Every row comes from one small tree of marks. The marks that hang from a mark follow it in brackets, in the order of their numbers. Every link used is in the known rows. Which tree was each row made from?
Known rows:
K51(K682): [ 2.29 -0.30  0.07 -1.29  0.90 -0.37 -0.65 -0.62 -0.63 -0.80 -0.35  0.43
  0.21  1.23  0.22 -0.44]
K825(K339 K566(K282(K726)) K682): [ 4.40  1.08 -0.12 -1.55 -1.22  0.69  1.15 -0.71 -0.10 -0.77  2.88 -0.01
 -1.78 -0.40 -0.46 -0.79]
K125(K225(K825(K293 K339 K682))): [ 4.97  0.06  1.17 -1.23 -0.50  0.55  0.61  0.50  1.37  0.08  2.20  0.07
 -1.63 -1.21 -0.49 -0.56]
K825(K566(K282) K682): [ 4.17  0.78 -0.82 -1.42 -1.13  0.61  0.82 -0.62 -0.59  0.89  1.18  0.41
 -1.32 -0.07  0.26 -1.21]
K282(K726): [ 1.11  0.27 -0.80 -1.19  0.96 -1.01 -0.85 -0.45 -0.74 -0.71  0.72 -0.21
  0.63  0.24 -0.20 -0.49]
K726(K825(K293 K339 K566(K282) K682)): [ 5.80  0.37  0.69 -1.38 -1.66  0.55  1.58 -0.08  1.30  0.20  3.39  0.32
 -1.57 -0.73 -0.13 -0.49]
K125(K225(K825(K339))): [ 4.03  0.02  0.60 -1.43  0.40  0.04  0.33  0.04  0.85  1.08  0.37 -0.14
 -0.74 -0.31  0.23 -0.70]
K566(K282): [ 2.76  0.84 -0.06 -1.46  0.12 -0.14  0.37 -0.57 -0.92  1.13  0.27  0.03
  0.21  0.43 -0.07 -0.66]
K282(K726(K825(K293 K339 K566 K682))): [ 3.99 -0.28 -0.10 -1.14 -0.79 -0.30  0.34  0.05  1.51 -1.64  3.84  0.10
 -1.17 -0.87 -0.23 -0.33]
K225(K825): [ 2.83 -0.15  0.15 -0.53  0.38 -0.58 -0.98  0.10 -0.33  1.28  0.09 -0.12
  0.06  0.01  0.11 -0.65]
K293(K825): [ 2.04 -0.36 -0.20 -1.55  0.86 -0.08 -0.28 -0.02 -0.01  0.89  0.16 -0.34
 -0.02  0.03 -0.34 -0.33]
K726(K282 K825(K293 K339 K566 K682)): [ 5.25 -1.12  0.42 -1.19 -0.89 -0.01  0.96  0.21  1.76  0.38  3.09  0.24
 -0.66 -2.02  0.04 -0.34]
K282(K726(K825)): [ 1.86 -0.09 -1.10 -0.97  1.19 -1.72 -1.65 -0.31  0.03 -0.05  0.38 -0.25
  1.12  1.28  0.22 -0.55]
K282(K726(K825(K566 K682))): [ 3.41 -0.24 -1.78 -0.99  0.03 -0.97 -1.15 -0.29  0.32 -0.27  1.14  0.00
 -0.35  0.66  0.52 -1.10]
K566(K282(K726(K825(K293 K339 K682)))): [ 4.59  0.90  0.79 -1.14 -0.71 -0.29  0.15 -0.11  0.89 -0.88  3.41 -0.29
 -0.68  0.06 -0.97 -0.20]
K726(K825(K682)): [ 2.72 -0.24 -1.03 -0.92  0.20 -0.55 -1.20  0.16  0.74  0.95 -0.03  0.13
  0.08  1.21  0.81 -1.06]
K726(K282 K825(K566)): [ 3.91 -1.29 -1.07 -1.19  0.55 -1.21 -0.34 -0.34  0.33  1.78  0.19  0.10
  0.91 -0.44  0.77 -0.68]
K825(K293 K339 K566 K682): [ 3.61 -0.11  0.45 -1.38 -1.48  1.03  1.79  0.12  1.04 -1.11  3.77  0.50
 -1.90 -2.07 -0.05 -0.51]
K825(K293 K339 K566(K282) K682): [ 4.95  0.77  0.91 -1.62 -1.95  1.26  2.33 -0.18  0.49 -0.51  3.88  0.38
 -2.07 -1.71 -0.53 -0.47]
K293(K825(K339 K566 K682)): [ 4.04 -0.41  0.04 -1.74 -0.79  1.29  1.15  0.11  1.11  0.18  2.31 -0.11
 -2.21 -1.07  0.04 -0.60]

Write each row's tree:
[ 4.65  1.03  0.58 -1.56 -1.55  0.68  1.67 -0.44  0.22 -1.56  4.53  0.08
 -1.81 -1.56 -1.08 -0.33]	K825(K293 K339 K566(K282(K726)) K682)
[ 4.26  0.97  0.09 -1.15 -0.32 -0.26 -0.36 -0.37  0.67 -0.06  1.83 -0.40
 -0.54  1.10 -0.33 -0.65]	K566(K282(K726(K825(K339 K682))))
[ 2.10 -0.19 -0.34 -1.00  0.88 -1.72 -1.06 -0.06  0.27 -0.93  1.85 -0.19
  1.04  0.21 -0.52 -0.06]	K282(K726(K825(K293)))
[ 5.81 -0.17  0.71 -1.42 -1.13  0.76  1.32  0.28  1.47 -0.05  2.77  0.35
 -2.36 -1.92 -0.23 -0.69]	K125(K225(K825(K293 K339 K566 K682)))
[ 5.06 -1.10 -0.35 -1.24 -0.51  0.01  0.39  0.01  1.44  1.24  1.47  0.09
 -0.57 -0.94  0.79 -0.79]	K726(K282 K825(K339 K566 K682))
[ 4.67  0.37  0.68 -2.02 -0.65  0.98  1.95 -0.50  0.31  0.89  2.18 -0.29
 -1.65 -0.80 -0.49 -0.20]	K293(K825(K339 K566(K282)))
[ 4.01  0.57 -0.52 -1.80  0.25 -0.22  0.24 -0.84 -0.91  0.26  1.57 -0.50
 -0.69 -0.09 -1.10 -0.33]	K293(K825(K566(K282(K726))))
[ 4.85  0.33  0.12 -1.63 -0.75 -0.03  1.20 -0.52  0.67  1.10  1.65  0.04
 -0.74  0.24  0.61 -0.61]	K726(K825(K339 K566(K282)))
[ 5.32  0.43  0.42 -1.89 -1.28  1.53  1.64 -0.30  0.63  0.75  2.42 -0.18
 -2.37 -0.74 -0.51 -0.59]	K293(K825(K339 K566(K282) K682))
[ 5.07  0.74  0.21 -1.77 -0.84  0.93  1.01 -0.56  0.17 -0.35  2.99 -0.51
 -2.20 -0.59 -1.10 -0.44]	K293(K825(K339 K566(K282(K726)) K682))
[ 4.54  0.64 -0.73 -1.68 -0.37  0.37  0.04 -0.70 -0.64  0.16  1.78 -0.42
 -1.45 -0.03 -0.99 -0.70]	K293(K825(K566(K282(K726)) K682))
[ 3.40 -0.50 -0.91 -1.51 -0.29  0.68  0.17 -0.05  0.26  0.60  1.10  0.04
 -1.50 -0.49  0.04 -0.91]	K293(K825(K566 K682))
[ 3.82 -0.13  0.45 -1.21  0.53 -0.57 -0.12  0.17  0.27  0.73  0.75  0.10
 -0.13 -0.75 -0.55 -0.46]	K125(K225(K825(K293)))
[ 4.28 -0.93  0.90 -1.05 -0.25 -0.20  0.37  0.46  1.76  0.42  2.50  0.02
  0.09 -1.41 -0.27 -0.16]	K726(K282 K825(K293 K339 K682))
[ 3.45 -0.91  0.25 -1.20  0.68 -0.74 -0.02 -0.01  1.20  1.44  0.69 -0.26
  0.99 -0.41  0.52 -0.24]	K726(K282 K825(K339))
[ 3.22  0.73 -0.63 -1.15  0.67 -1.46 -1.13 -0.63 -0.48  0.64  0.47 -0.41
  0.93  1.58 -0.22 -0.51]	K566(K282(K726(K825)))
[ 2.52  0.01 -1.27 -0.80  0.59 -1.14 -1.84 -0.11  0.40 -0.17  0.48 -0.18
  0.34  1.34  0.19 -0.94]	K282(K726(K825(K682)))
[ 3.89  0.80  1.08 -1.39 -0.13 -0.86  0.39 -0.35  0.62 -0.73  3.15 -0.43
  0.09  0.02 -1.08  0.25]	K566(K282(K726(K825(K293 K339))))
[ 3.98  0.89  0.78 -1.65 -0.94  0.12  1.88 -0.69 -0.15 -1.47  4.27 -0.09
 -1.03 -1.56 -1.13  0.08]	K825(K293 K339 K566(K282(K726)))
[ 3.86 -1.02  1.06 -1.16  0.32 -0.74  0.53  0.21  1.50  0.62  2.24 -0.12
  0.89 -1.48 -0.30  0.25]	K726(K282 K825(K293 K339))
[ 4.46 -1.16 -1.27 -1.07 -0.05 -0.65 -0.48 -0.11  0.63  1.65  0.36  0.30
  0.14 -0.42  0.80 -1.04]	K726(K282 K825(K566 K682))
[ 3.22  0.02  0.39 -1.00 -0.19 -0.53 -0.31  0.29  1.51 -1.57  3.36 -0.19
 -0.43 -0.30 -0.58 -0.20]	K282(K726(K825(K293 K339 K682)))
[ 3.85  0.59  0.15 -1.60 -0.84  0.08  1.57 -0.55 -0.65  0.11  2.46  0.37
 -0.62 -1.17 -0.55 -0.34]	K825(K293 K566(K282))
[ 3.83  0.88 -0.92 -1.07  0.14 -0.93 -1.29 -0.45 -0.17  0.49  0.59 -0.25
  0.10  1.61 -0.27 -0.90]	K566(K282(K726(K825(K682))))
[ 3.03 -0.23  0.65 -1.56 -0.89  0.49  2.05 -0.02  0.71 -1.02  3.64  0.37
 -1.06 -2.03 -0.08 -0.08]	K825(K293 K339 K566)
[ 3.47 -0.15  1.89 -0.70 -0.45  0.07  0.57  0.49  0.81  0.04  2.85 -0.07
 -0.77 -1.60 -0.51  0.12]	K225(K825(K293 K339))
[ 4.82  0.34 -0.48 -1.77 -0.76  0.95  0.78 -0.42 -0.27  1.24  1.18 -0.03
 -1.73 -0.14 -0.44 -0.79]	K293(K825(K566(K282) K682))
